What can hang from each mark:
K_943: K_55 K_694
K_694: K_317 K_943
K_815: K_836 K_876
K_55: K_836 K_943
K_644: K_317 K_836
K_836: K_644 K_769
K_317: K_381 K_644 K_694 K_769

Each row was made from one small tree. The marks that hang from a mark follow it in brackets, in the order of their numbers. Every link used is in the known rows. Write each row's tree.
In the rows, zero is written as 128.
Known rows:
K_317(K_381 K_644(K_836) K_694 K_769): [143 135 134 219 167  86 130  98 181  94 120 137 133 157 189  97 185 121
 191  90 134 103 113  28]
K_317(K_381 K_644(K_836) K_694(K_943) K_769): [146 125 128 220 165 120 140  90 165 100 111 140 125 152 173 119 188 131
 233  85 133 110 114  34]
K_644(K_317(K_694) K_836(K_769)): [138 142 150 190 109 152 165  95 138 101 118 141 133 125 138  95 170 145
 131 111 136 126 124 112]
K_317(K_381 K_694 K_769): [132 147 127 192 182  92 136 107 133 101  99 132 138 165 177 147 171 128
 170  97 135 100 124  52]
K_836(K_644(K_317(K_381 K_694(K_943) K_769))): [144 177 138 154 112  98 145  96 141  90  91 154 145 149 166 165 152 154
 214  93 123 112 121  73]
K_55(K_943(K_694)): [129 126 141 121 141 159 147 110 145 135 123 131 124 138 161 109 118 129
  98 122 142 120 133  85]
K_55(K_943(K_694(K_317(K_381 K_644(K_836) K_769)))): [142 127 139 148 151 146 149  88 171 112 128 142 112 167 164 104 156 154
 169 103 156 105 121  35]
K_317(K_381 K_694): [132 144 133 168 176 101 126 112 128 106 112 132 139 154 159 131 148 128
 145 109 123 115 125  78]
K_317(K_644): [131 133 122 150 143  96 123 129 156 133 142 134 137 127 155 100 123 121
 154 126 124 122 116 119]
K_836(K_644(K_317(K_381 K_694(K_943))) K_769): [143 163 134 165 116 115 168  99  97  88  97 162 143 146 165 139 141 155
 197 102 115 126 125 125]
K_317(K_381 K_644(K_836) K_694(K_943(K_55)) K_769): [151 142 130 194 160 131 136 109 138 102 116 136 133 157 189 119 182 125
 246  77 140 101 112  22]
K_815(K_836(K_644(K_317(K_381)) K_769) K_876): [126 129 126 141  67  89 181 117  77 106 124 164 145 120 136 155 148 164
 105 120 113 141 139 156]
K_815(K_876): [128 142 126 139  97 107 150 137 130 147 130 132 136 123 127 150 138 143
 130 135 125 133 132 145]
K_836(K_644(K_317(K_381)) K_769): [138 163 132 138  95  84 163 112 115  84 112 156 145 146 161 123 130 157
 163 117 120 132 123 146]
K_694(K_317(K_769) K_943): [134 115 114 125 135 175 143 105  94 132 113 138 107 149  93 190 154 162
 221 110 145 113 127 106]
K_836(K_644): [141 119 135 104  93 117 120 135 127 115 125 144 130 125 139 133 109 126
 149 122 112 129 131 131]
K_836(K_644(K_317(K_381 K_694)) K_769): [141 161 138 163 120  87 159 106 111  83 103 159 150 149 176 124 138 149
 166 107 116 121 123 122]
K_55(K_836(K_644(K_317(K_381 K_694)) K_769)): [146 161 140 171 121 123 167 102 122  84 103 163 138 143 174  97 136 147
 135 114 118 116 136  82]
K_55(K_836(K_644) K_943): [138 108 151 109  85 178 144 116 166 107 117 151 117 132 145 103  99 129
 112 120 136 132 142  72]
K_55(K_943): [121 117 142 118 119 157 141 118 160 125 123 130 125 139 132 126 119 128
 120 121 150 136 129 110]
K_815(K_836(K_644(K_317(K_381 K_694(K_943))) K_769) K_876): [130 121 128 162  87 120 184 106  63 110 112 170 144 120 138 171 159 162
 140 105 109 137 141 137]

Write each row's tree:
[143 158 118 186 189 104 132 120 115 113 111 135 146 164 204 141 162 122
 248  81 138  92 111  33]
K_317(K_381 K_644 K_694(K_943(K_55)) K_769)
[142 149 142 199 121 154 178  77 125  86 105 145 129 140 137 117 184 164
 179 100 135 134 122 102]
K_644(K_317(K_381 K_694(K_943)) K_836(K_769))
[137 159 145 157  78 130 149  95 180 103 120 132 128 127 125 119 176 154
 149 113 150 123 121  88]
K_644(K_317(K_769) K_836)
[148 179 146 172 114 148 151  89 140  89 102 134 138 151 158 140 192 158
 210  85 151 109 116  38]
K_644(K_317(K_381 K_694(K_943(K_55)) K_769) K_836)
[136 155 127 191 193  72 119 114 155 111 126 138 147 155 187 102 144 120
 174 107 119 108 112  69]
K_317(K_381 K_644 K_694)
[145 148 117 113 144 186 147 112  72 111 111 140 110 169 127 169 155 168
 228 101 154 100 131  43]
K_694(K_317(K_381 K_769) K_943(K_55(K_836)))
[139 134 133 132 150 179 127 134  81 134 116 129 134 133 150 149 134 120
 182 102 130 113 128  90]
K_317(K_694(K_943(K_55)))
[145 134 116 110 146 203 163 116  37 111 119 145 110 163 123 146 140 169
 205 111 144 116 133  92]
K_694(K_317(K_381) K_943(K_55(K_836(K_769))))
[142 120 133 218 169 104 147 105 144  95 127 144 132 149 181  73 167 123
 171 100 123 119 116  80]
K_317(K_381 K_644(K_836(K_769)) K_694)
[148 175 145  88  76 150 132 138 118 109 126 144 142 125 162 105 107 139
 135 120 130 113 132  78]
K_943(K_55(K_836(K_644(K_317))))
[150 170 139 166 114 138 153  89 148  89  91 158 132 142 166 135 149 155
 182 102 124 110 134  40]
K_55(K_836(K_644(K_317(K_381 K_694(K_943) K_769))))
[145 114 129 218 164 137 156  95 130 100 120 146 124 146 166  95 170 134
 211  95 123 127 117  86]
K_317(K_381 K_644(K_836(K_769)) K_694(K_943))
[128 112 135 157  76 115 174 123  73 122 122 166 147 106 137 152 147 145
  96 115 109 130 142 147]
K_815(K_836(K_644(K_317(K_694)) K_769) K_876)
[133 112 137 158 147 200 184 102 116 125 114 144 112 137 178  70 123 131
  72 127 144 119 148  73]
K_55(K_836(K_769) K_943(K_694))
[141 115 124 160 143 120 145 105 125 102 143 147 114 160 126 102 157 160
 193 116 135 124 115 111]
K_694(K_317(K_381 K_644(K_836(K_769))))
[149 173 116 123 183 105 128 126  86 127 134 134 136 171 200 122 144 147
 199 103 142  76 116  40]
K_943(K_55 K_694(K_317(K_381 K_644 K_769)))
[140 152 123 119 172 126 133 105  96 124 127 136 120 159 144 133 138 162
 143 124 126 102 129  87]
K_943(K_694(K_317(K_381)))
[125  73 122 133  71 128 169 138  53 128 131 160 131 104 124 153 135 135
  94 122 106 142 148 168]
K_815(K_836(K_644 K_769) K_876)
[136 134 124 205 179  91 125 120 157 128 121 136 142 143 188 114 155 107
 182 101 132  93 116  60]
K_317(K_644 K_694 K_769)
[141 163 156 154 109 138 158  87 194  82  94 158 136 157 182 114 137 147
 143 100 147 111 133  15]
K_55(K_836(K_644(K_317(K_381 K_694 K_769))) K_943)
[139 125 129 160 177 171 178  91 119 115 124 155 111 165 180  73 129 155
 128 120 148 106 136  51]
K_55(K_836(K_769) K_943(K_694(K_317(K_381 K_644))))
[137 123 138 131 151 201 161  93 139 128 115 143 103 154 152 110 135 152
 111 119 158  98 144  25]
K_55(K_836 K_943(K_694(K_317(K_769))))
[150 139 139  87  92 163 124 150  99 114 129 140 131 126 161 107 102 121
 135 119 125 115 138  78]
K_943(K_55(K_836(K_644)))
[140 151 163 134  90 168 148  99 188 100 107 158 133 134 161 100 113 140
 119 114 139 121 137  48]
K_55(K_836(K_644(K_317(K_694))) K_943)
[149 116 144 108 118 192 153  99 136 117 111 157 106 152 162 115 117 149
 131 114 143  99 145  27]
K_55(K_836(K_644) K_943(K_694(K_317(K_769))))
[141 174 149 194 123 107 147  81 182  82 104 135 138 149 157 122 194 155
 164  97 144 111 118  45]
K_644(K_317(K_381 K_694 K_769) K_836)
